What can hang from each mark
P: C W
N: H
W: B P
G: J Q
J: N
C: P
Q: G
F: X
H: N
B: G X
X: F

Each row was made from one small tree. The marks that hang from a mark follow it in brackets, in alphabetical order. Every link used is in the known rows. Write each row's tree.
Known rows
J{N}: [2.30, 0.07, 0.60, -1.00, 1.06, 0.43, 0.84, -0.78, -1.18, -0.61, -0.49, -0.09, -0.94, -0.02, -0.02, 0.31, -0.40, -0.37, -0.01, -1.90]
G{J Q}: [2.27, 0.11, 0.72, 1.20, 0.75, 0.01, 0.69, 3.02, 1.46, 1.09, -3.23, 0.48, -1.16, 0.67, 4.13, 0.96, 0.06, -2.46, -1.00, -2.19]
P{C}: [0.16, -0.52, -0.07, -1.16, 0.36, 0.43, 0.09, -0.79, 0.98, -0.67, -0.35, 0.13, -1.05, -0.62, -1.86, -1.16, -0.19, 0.38, 0.57, 0.82]
F{X}: [-0.64, -0.37, -0.01, 1.11, -0.06, -0.33, 0.87, -1.00, -0.79, 1.61, 0.31, 0.73, 1.03, -0.34, -1.37, 0.68, -0.63, -2.33, 0.46, 1.63]
P{C W{B{G{J} X{F}}}}: [-3.56, -1.25, 0.24, -2.01, -0.75, 1.05, -1.43, 1.77, -1.31, 0.63, -3.42, -1.58, 0.98, 0.41, 0.59, -3.58, 0.93, 0.55, 1.28, 3.93]
P{C W}: [-1.66, -0.83, 0.57, -2.57, 0.68, 0.93, -0.18, 0.54, 0.33, -1.05, -0.82, -0.51, -1.30, -0.78, -2.69, -2.33, -0.03, 2.35, 1.30, 2.15]
P{C W{B{X}}}: [-3.75, -1.50, 0.21, -1.64, -1.04, 1.44, -1.07, 1.66, -0.84, -0.26, -2.14, -0.62, -2.15, -0.02, -1.83, -3.64, 0.66, 3.32, 1.57, 4.00]
B{G{J} X{F}}: [-0.96, -0.29, -0.08, -0.12, -0.42, -0.15, -0.75, 0.95, -1.83, 2.08, -3.09, -1.06, 6.35, 1.09, 4.90, -1.21, 1.05, -4.03, -0.63, 1.21]
H{N}: [2.09, 0.56, 0.35, -0.70, -1.28, 0.21, -0.36, 0.83, 1.11, 0.94, -0.68, -0.46, 0.11, -0.96, -0.98, 1.25, -0.10, 0.59, -0.52, -2.05]
Q{G}: [1.14, 0.36, 0.52, -0.36, -0.44, 0.31, 0.82, 0.14, 0.58, 0.64, -2.23, -0.69, -0.47, 0.57, 1.22, -0.10, -0.97, -2.43, -0.32, -0.71]
W{B{G{J}} P}: [-3.07, -0.72, -1.33, -1.16, -2.03, -0.37, -0.29, 0.66, -1.52, -0.15, -2.77, -1.17, -0.69, 0.46, 2.46, -1.48, 0.96, -0.70, 0.48, 1.79]
B{G{Q} X}: [-1.07, -0.16, -0.59, 0.51, -1.43, 0.75, -1.43, 2.27, -1.73, 1.05, -4.31, -0.21, 3.55, 0.57, 4.94, -0.88, 0.82, -2.08, 0.13, -0.06]
G{J{N{H}}}: [5.04, 0.35, 1.53, -1.86, 1.58, 0.21, 1.92, 1.59, -0.31, -0.02, -1.34, -0.26, 0.50, 0.34, 2.40, 1.24, -0.81, -1.92, -1.12, -3.91]
P{C W{B{G{Q} X{F}}}}: [-3.99, -1.31, 0.03, -1.04, -1.08, 1.42, -2.19, 1.83, -1.82, 0.71, -3.91, -1.04, 0.17, 0.02, 0.55, -3.50, 1.16, 0.71, 1.60, 3.90]
C{P{W{B}}}: [-2.20, -0.59, 0.08, -1.85, 0.82, 0.94, -1.48, 1.67, -0.73, -0.30, -1.60, -0.99, -2.56, 0.16, -2.37, -0.87, 0.01, 3.21, 0.20, 2.88]
W{B P}: [-3.82, -1.15, -1.17, -0.03, -2.05, -0.15, -0.13, -0.66, -1.59, -0.20, -0.85, -0.02, -3.43, 0.03, -0.69, -1.67, 1.08, 1.41, 0.55, 2.92]
P{C W{B{G X}}}: [-4.00, -1.20, -0.23, -2.40, -1.26, 1.43, -1.74, 1.82, -1.34, -0.44, -3.09, -1.45, -0.06, 0.02, -0.38, -3.68, 0.66, 2.36, 1.94, 3.64]
Q{G{J{N}}}: [3.89, 0.48, 1.36, -1.22, 0.92, 0.30, 2.17, 0.91, 0.78, 0.59, -3.39, -0.98, -0.82, 1.09, 2.83, 0.38, -1.39, -3.77, -0.94, -2.84]
W{B{G{Q} X{F}} P{C}}: [-5.09, -1.82, -1.59, 0.11, -2.62, 0.55, -1.53, -0.45, -2.91, 1.07, -4.42, -0.05, -0.36, 0.03, 1.64, -3.45, 2.04, -1.33, 0.90, 4.56]
B{X{F}}: [-1.90, -0.81, 0.04, 1.37, -0.56, 0.12, -0.52, -0.65, -2.01, 2.06, -0.75, 0.43, 2.90, 0.52, 1.00, -1.46, 1.18, -1.45, -0.58, 2.60]

Which tree is each row?
[-3.72, -1.58, -1.22, -1.00, -1.78, 0.19, -0.02, -1.23, -0.80, -0.78, -1.23, 0.08, -4.36, -0.45, -2.25, -2.64, 0.90, 1.74, 1.02, 3.59]
W{B P{C}}
[5.69, 0.37, 1.67, -0.25, 1.66, 0.59, 1.59, 3.13, -0.11, 0.63, -3.46, 0.53, -0.89, 0.33, 4.40, 1.83, -0.54, -2.98, -1.32, -4.97]
G{J{N{H}} Q}
[-1.48, -0.30, 0.11, -2.59, 0.99, 0.76, -1.45, 2.66, -0.48, -0.23, -2.93, -1.76, -0.80, 0.51, -0.14, -0.71, -0.09, 1.70, 0.13, 2.05]
C{P{W{B{G{J}}}}}
[5.19, 0.63, 1.73, -1.84, 0.94, 0.48, 2.35, 1.48, 0.34, 0.63, -3.33, -0.88, -0.08, 0.88, 3.20, 0.88, -1.63, -3.97, -1.22, -3.90]
Q{G{J{N{H}}}}
[-5.22, -2.23, -1.17, 0.13, -2.25, 0.30, -0.45, -1.75, -2.33, 0.85, -1.80, 0.42, -1.91, -0.09, -1.49, -3.76, 1.86, 0.54, 0.57, 5.68]
W{B{X{F}} P{C}}
[-4.53, -0.77, 0.00, -0.59, -1.52, 0.79, -2.14, 1.80, -2.90, 1.05, -2.43, -1.58, 1.83, 0.65, 1.40, -2.61, 1.23, 0.87, 1.10, 3.64]
P{W{B{G X{F}}}}
[-3.15, -0.78, -0.08, -2.70, -0.81, 1.15, -1.63, 1.38, -0.69, -0.94, -2.34, -1.72, -1.05, -0.28, -1.09, -2.90, 0.29, 2.20, 2.08, 2.79]
P{C W{B{G}}}
[-2.67, -0.63, -0.24, -1.42, 0.10, 1.37, -2.24, 3.00, -1.55, 0.32, -4.05, -1.00, -0.89, 0.50, 0.33, -1.27, 0.45, 2.02, 0.29, 2.80]
C{P{W{B{G{Q} X}}}}
[-3.40, -0.77, -0.19, -1.63, 0.33, 0.96, -2.32, 1.44, -2.26, 0.76, -2.68, -1.37, 0.89, 0.47, -0.76, -1.66, 0.68, 1.48, 0.18, 4.15]
C{P{W{B{G X{F}}}}}
[-4.44, -1.78, -1.27, -1.05, -2.16, 0.06, -0.59, -0.48, -2.30, 0.90, -3.72, -0.71, 0.80, 0.39, 1.73, -3.58, 1.75, -1.51, 0.51, 4.58]
W{B{G{J} X{F}} P{C}}
[-3.64, -1.17, -0.09, -1.56, -1.31, 1.65, -1.84, 2.60, -1.21, -0.11, -4.21, -1.04, -0.89, 0.01, 0.63, -3.37, 0.80, 1.82, 1.84, 3.08]
P{C W{B{G{Q} X}}}
[-3.28, -0.29, -0.05, -1.51, -1.15, 0.71, -1.81, 2.25, -1.65, -0.23, -1.95, -1.85, 0.00, 0.31, 0.83, -1.70, 0.46, 1.79, 1.52, 1.98]
P{W{B{G}}}
[-4.39, -1.31, -0.05, -1.78, -1.11, 1.24, -1.99, 1.08, -1.91, 0.37, -2.84, -1.44, 0.91, 0.07, -0.45, -3.78, 1.02, 1.30, 1.74, 4.48]
P{C W{B{G X{F}}}}
[-3.99, -1.14, -1.69, -1.97, -2.20, 0.19, -0.87, -0.93, -1.51, -1.02, -2.39, -0.89, -1.77, -0.40, -0.41, -2.65, 0.94, 0.52, 1.48, 3.17]
W{B{G} P{C}}
[-2.86, -0.89, 0.02, -1.59, 0.46, 1.17, -1.50, 1.98, -1.26, 0.12, -2.16, -0.75, -1.82, 0.41, -1.81, -1.48, 0.32, 3.34, 0.08, 3.60]
C{P{W{B{X}}}}
[-4.11, -0.78, -1.65, -0.97, -2.47, -0.16, -1.00, -0.28, -2.25, -0.45, -2.00, -1.01, -0.89, 0.01, 1.09, -1.76, 1.09, 0.22, 1.00, 2.52]
W{B{G} P}
[-3.37, -0.75, 0.36, 0.01, -1.04, 0.81, -1.75, 3.34, -2.17, 1.62, -4.06, -1.32, 1.42, 0.98, 3.55, -2.16, 1.30, -0.35, 0.65, 2.50]
P{W{B{G{J Q} X{F}}}}
[-3.01, -0.66, -0.31, -2.21, 0.14, 1.17, -2.06, 2.22, -1.71, 0.01, -2.93, -1.37, -0.13, 0.43, -0.72, -1.57, 0.30, 2.54, 0.40, 3.25]
C{P{W{B{G X}}}}
[-2.98, -0.62, 0.25, -0.57, -1.28, 1.00, -1.48, 4.13, -1.57, 0.80, -4.33, -1.33, 0.34, 0.88, 3.58, -2.01, 0.89, 0.72, 0.86, 1.70]
P{W{B{G{J Q} X}}}
[-0.98, -0.17, 0.63, -1.29, -0.25, 0.95, -0.99, 3.32, -1.54, -0.01, -3.79, -1.65, -0.98, 0.61, 2.88, -1.06, 0.33, 0.39, 1.01, -0.09]
P{W{B{G{J{N} Q}}}}
[-4.17, -1.66, 0.27, -1.06, -0.80, 1.23, -1.33, 0.77, -1.41, 0.54, -1.88, -0.60, -1.11, 0.02, -1.89, -3.74, 0.99, 2.22, 1.39, 4.84]
P{C W{B{X{F}}}}
[-4.20, -0.79, 0.08, 0.21, -1.47, 0.97, -2.30, 2.64, -2.82, 1.42, -3.46, -1.16, 1.21, 0.64, 2.42, -2.38, 1.36, 0.31, 0.99, 3.07]
P{W{B{G{Q} X{F}}}}
[-2.93, -1.12, -1.38, -2.16, -1.75, -0.03, -0.18, 0.09, -0.75, -0.72, -3.11, -1.07, -1.58, 0.00, 0.97, -2.47, 0.78, -0.37, 1.01, 2.46]
W{B{G{J}} P{C}}
[-1.06, -0.60, 0.31, -2.86, 1.03, 1.23, -1.08, 2.61, -1.71, -0.13, -3.73, -1.58, -0.53, 0.82, 0.35, -1.21, 0.02, 1.69, -0.05, 1.76]
C{P{W{B{G{J{N}} X}}}}
[-2.35, -0.74, 0.17, -2.88, -0.38, 1.01, -1.11, 2.18, -0.05, -0.72, -2.90, -1.86, -0.87, 0.06, -0.01, -2.71, 0.15, 1.51, 1.70, 2.22]
P{C W{B{G{J}}}}
